Each row comes from the steps of one walk. Every step used is in the known rows, and no mark comes twice. Write the walk behind each row, first mark first.
Known rows
besev/nileku/zibinib: [-1.11  0.59 -4.61  1.00  0.67  1.63 -0.41  2.31 -0.16 -0.42  0.23 -1.00
 -0.95 -0.07 -0.64 -0.31 -0.13 -0.57 -0.06 -0.20 -1.84  0.49 -1.10]
futem/seke/tano/zibinib/nileku/dirig/nasu: [-1.56 -1.02 -5.69 -1.84  2.72 -0.69  0.94  4.11 -0.37  3.63  0.59  0.83
 -3.67 -0.28 -0.64 -0.89 -1.27  1.01  1.01  0.23 -1.55 -2.20 -1.62]
futem/seke/tano/zibinib/nileku/dirig: [-2.20 -0.40 -1.95 -1.01  2.33 -1.16  0.54  3.06 -0.77  4.15  0.14  0.74
 -3.68 -0.07 -0.28 -0.66 -1.57  1.02  0.79  0.26 -0.89 -1.60 -0.99]
zibinib/nileku/dirig/nasu/besev: [-0.69 -1.20 -4.37 -0.19  0.90  0.02  0.05  2.08  0.24  3.68  2.04  0.34
 -1.23 -0.27 -0.25  0.29  1.02 -0.23  0.70 -0.13 -1.02 -2.76 -0.71]
tano/seke: [-0.53  0.18  0.47  0.05  0.03 -2.02 -0.36  0.44  0.14  0.04 -1.10 -0.06
 -0.38  0.38  0.07 -0.13 -0.39  0.42  0.55  1.09  0.16 -0.37 -0.01]
dirig/nasu/besev: [ 0.58 -1.26 -3.86 -0.02  0.06 -0.64  0.51  2.14  0.64 -0.02  1.22  0.88
  0.57 -0.67 -0.37  0.33  0.48 -0.62  1.07  0.25  0.14 -1.59 -0.96]
seke/tano: [-0.42 -0.30 -0.15 -0.58  0.06 -0.17  0.64  0.62 -0.84  0.24 -0.36  1.21
 -0.72 -0.23 -0.58  0.09 -1.59  0.03 -0.46 -0.45  0.59 -0.35  0.05]
besev/nileku/dirig/nasu: [-0.22  0.41 -5.47 -0.49  0.81  1.64 -0.18  1.35  0.06  1.54  1.12 -1.19
 -1.00  0.68 -0.22 -0.60 -0.83  0.68  0.39 -0.45 -1.36 -1.37 -1.90]
seke/tano/zibinib/nasu/besev: [-0.79 -1.20 -6.22 -0.46  0.20 -1.33  1.04  6.27 -0.49  0.55  0.28  2.38
 -2.09 -1.94 -1.67 -0.06  0.70 -0.55  1.71  0.07  1.78 -0.72 -0.65]
futem/seke/tano/zibinib/kolen/nileku: [-1.89  0.67 -5.87 -0.91  2.85 -0.11  1.99  1.15 -0.44  0.64 -0.69  0.44
 -3.52 -0.79  0.59 -1.77 -2.64 -0.03  0.29  1.12 -1.32 -0.95  0.44]
kolen/nileku: [-0.63  0.63 -1.68 -0.31  0.52  1.94  0.01 -1.51  0.10  0.11 -0.62 -0.58
 -0.04  0.32 -0.46 -0.39 -0.03 -0.33 -0.76  0.06 -0.71 -0.19  1.04]
pafib/zibinib/kolen/nileku/dirig/nasu/besev: [-0.95  0.77 -8.10  0.07  1.11 -1.67  1.48  3.73  1.12  0.74  1.33 -0.78
 -1.79 -0.76  0.02 -0.72 -1.20  0.09  0.69  0.92 -0.31 -1.42  0.14]
zibinib/nileku/dirig: [-1.25 -0.08 -0.17 -0.17  0.79  0.50 -0.55  0.54 -0.34  3.89  0.77 -0.59
 -1.80  0.39  0.13 -0.07  0.37  0.43 -0.40 -0.36 -1.02 -1.18  0.22]
nasu/besev/nileku/zibinib/kolen: [-1.62  0.34 -7.69  1.98  1.29  0.12  0.61  3.15 -0.04  0.06  1.61 -0.38
 -1.99 -1.14  0.77 -0.43 -0.81 -1.60  0.55  0.52 -1.90 -0.82 -0.77]
zibinib/kolen: [-0.52  0.48 -2.95  0.26  0.71 -0.27  0.74  0.26 -0.07  0.18  0.61 -0.28
 -1.69 -0.63  1.36 -0.75 -0.67 -0.27 -0.07  0.40 -0.79 -0.35  0.61]
kolen/nileku/zibinib/nasu: [-1.87  1.27 -7.25 -0.09  0.12  2.69  0.11  2.66 -0.22 -0.65  0.06 -0.76
 -1.24 -0.93 -2.53 -0.67  1.04 -0.41 -0.08  0.13 -0.77 -0.23  0.64]
besev/nileku: [-0.11 -0.12 -2.21  0.22  0.50  1.88 -0.35 -0.55 -0.26  0.90 -0.02 -0.48
 -0.57  0.63 -0.03 -0.48  0.25 -0.34 -0.39 -0.24 -1.22  0.30 -0.77]
pafib/zibinib/nileku/dirig/nasu: [-0.45 -0.68 -3.92 -0.81  0.94 -0.72 -0.08  3.76  0.71  2.63  0.56 -0.57
 -1.75  0.04 -1.06 -0.40  0.96  0.83  0.00 -0.12 -1.06 -0.30 -0.48]
tano/zibinib/nileku/dirig/nasu/besev: [-0.82 -1.47 -6.67 -0.36  1.85 -1.28  0.05  6.12  0.66  2.86  1.31  0.24
 -2.26 -0.96 -0.08 -0.10  1.72 -0.14  1.92  0.04 -1.00 -1.94 -0.92]
zibinib/nasu/besev/nileku/kolen: [-1.21 -0.60 -7.49  0.44 -0.32  0.40  0.95 -0.31 -0.51  0.57  2.13  0.88
 -0.83 -0.98  0.68 -0.44  1.75 -1.36  0.89  0.47 -0.29 -0.08 -1.02]
dirig/nasu/besev/nileku: [ 0.43 -1.41 -6.10  0.29  0.58  1.36  0.19  0.95  0.37  0.46  1.21  0.51
  0.00 -0.09 -0.40 -0.17  0.76 -1.01  0.72  0.03 -1.20 -1.36 -1.69]

Which walk is each row?
[-1.36  0.09 -5.88  0.95 -0.64 -0.46  0.23  4.58 -0.13 -0.47  1.48  0.66
 -0.89 -1.78 -1.87  0.41  1.29 -0.87  1.39  0.38  0.69 -0.92 -0.74]	nileku/zibinib/nasu/besev
[-0.32 -1.06 -8.08  0.21  0.55 -0.08  1.12 -0.16  0.16 -0.76  2.22  0.44
  0.00 -0.56  1.46 -0.39  0.77 -1.31  0.90  0.40 -1.52 -0.34 -1.54]	dirig/nasu/besev/nileku/kolen
[-1.17 -0.83 -2.65 -0.25  0.91 -0.07  0.55 -2.03 -0.50  1.16  0.96  0.10
 -1.13 -0.27  1.72 -0.45  2.02 -0.89 -0.52  0.09 -1.85  0.63  0.86]	zibinib/nileku/kolen
[-0.99  0.24 -2.26  1.03  0.19 -0.04 -0.18  0.92 -0.10  2.52  1.41 -0.29
 -0.62  0.41  0.31  0.31 -1.22 -0.08  0.87 -0.06 -0.06 -1.58 -1.50]	nasu/besev/nileku/dirig
[-1.23  0.05 -4.14 -0.65  2.32 -2.17  1.91  2.88 -0.49  0.48 -0.04  1.07
 -3.49 -1.12  1.04 -1.37 -2.54  0.26  0.96  1.00 -0.72 -0.75 -0.70]	futem/seke/tano/zibinib/kolen
[-1.28  0.18 -5.52  0.52 -0.36  1.22 -0.13  2.36 -0.42  3.01  1.87  0.19
 -1.57 -0.19 -0.94 -0.21  0.32  0.02  1.07 -0.02  0.62 -1.94 -1.50]	zibinib/nasu/besev/nileku/dirig
[-1.39  0.45 -7.15 -0.75  2.19  0.16  1.59  2.95 -0.40 -0.17 -1.05  0.25
 -3.20 -1.05  0.43 -1.41 -1.36 -0.51 -0.09  0.20 -0.98 -0.02  1.46]	seke/tano/zibinib/kolen/nileku
[-0.53 -1.42 -4.30 -0.10  0.56 -1.92  0.31  4.59  0.97  2.87  1.38  0.31
 -1.42 -0.41 -0.96  0.32  1.19  0.10  0.76  0.25 -0.25 -1.13 -0.94]	pafib/zibinib/nileku/dirig/nasu/besev
[-0.72  0.94 -4.48  0.06  1.02 -0.11  1.06  1.03  0.63 -0.29 -0.67 -0.96
 -1.70 -0.36  0.07 -1.21 -0.35 -0.36 -0.76  0.77 -0.95  1.12  1.58]	pafib/zibinib/kolen/nileku
[-1.03 -0.92 -2.46 -0.09  0.58 -2.09  0.72  0.69  0.25  0.52  0.36  0.09
 -1.23 -0.45  1.03 -0.46  2.28 -0.63 -0.44  0.38 -1.41  2.24  0.68]	pafib/zibinib/nileku/kolen
[-1.33  1.19 -5.06  0.86  0.99 -0.66  0.79  2.93  0.01 -1.39  0.86 -0.86
 -1.85 -1.23  0.72 -0.53 -1.05 -0.48  0.16  0.43 -1.41 -0.07  0.13]	nileku/zibinib/kolen
[-1.18  0.89 -8.01 -0.04  1.27  0.31  1.27  1.35  0.52  1.42  1.97 -0.68
 -1.75 -0.60  0.65 -0.66 -1.67 -0.21  0.61  0.58 -0.96 -3.12  0.21]	zibinib/kolen/nileku/dirig/nasu/besev
[-1.05  0.81 -6.67 -0.16  2.21  0.28  0.86  2.42  0.38 -0.38 -0.73 -0.95
 -2.43 -0.94  1.13 -1.53  0.18 -0.51  0.40  0.61 -1.49  0.37  1.51]	tano/zibinib/kolen/nileku
[-1.24 -0.10 -4.98  1.77  0.43  0.36 -0.02  3.11  0.09  0.02  1.01 -0.12
 -0.44 -0.62 -0.59  0.31 -0.21 -1.22  0.66  0.15 -1.20 -0.44 -1.35]	nasu/besev/nileku/zibinib
[-0.91  0.12 -4.24  0.24  0.51  0.32  0.62 -2.02 -0.41 -0.72  0.88 -0.40
 -0.35  0.24  1.90 -0.77  0.25 -0.71 -0.12  0.13 -1.64  1.18 -0.64]	besev/nileku/kolen
[-1.29 -1.82 -6.86 -0.90  1.86 -1.51  0.68  6.40 -0.09  3.28  1.08  1.42
 -3.01 -1.15 -0.69  0.04  0.17 -0.01  1.37 -0.33 -0.34 -2.23 -1.05]	seke/tano/zibinib/nileku/dirig/nasu/besev
[-1.41  0.57 -7.71  0.47  0.17  2.63 -0.25  3.18 -0.55 -0.09  0.73 -0.61
 -1.82 -0.67 -1.86 -0.74  1.28 -0.55  0.25 -0.21 -1.35  0.17 -1.17]	besev/nileku/zibinib/nasu
[-1.74  1.40 -3.67  0.41  0.73  1.27  0.07  1.04  0.14 -1.15 -0.45 -1.15
 -0.30 -0.29 -1.16 -0.18 -0.35 -0.51 -0.46  0.11 -1.37  0.06  0.74]	kolen/nileku/zibinib
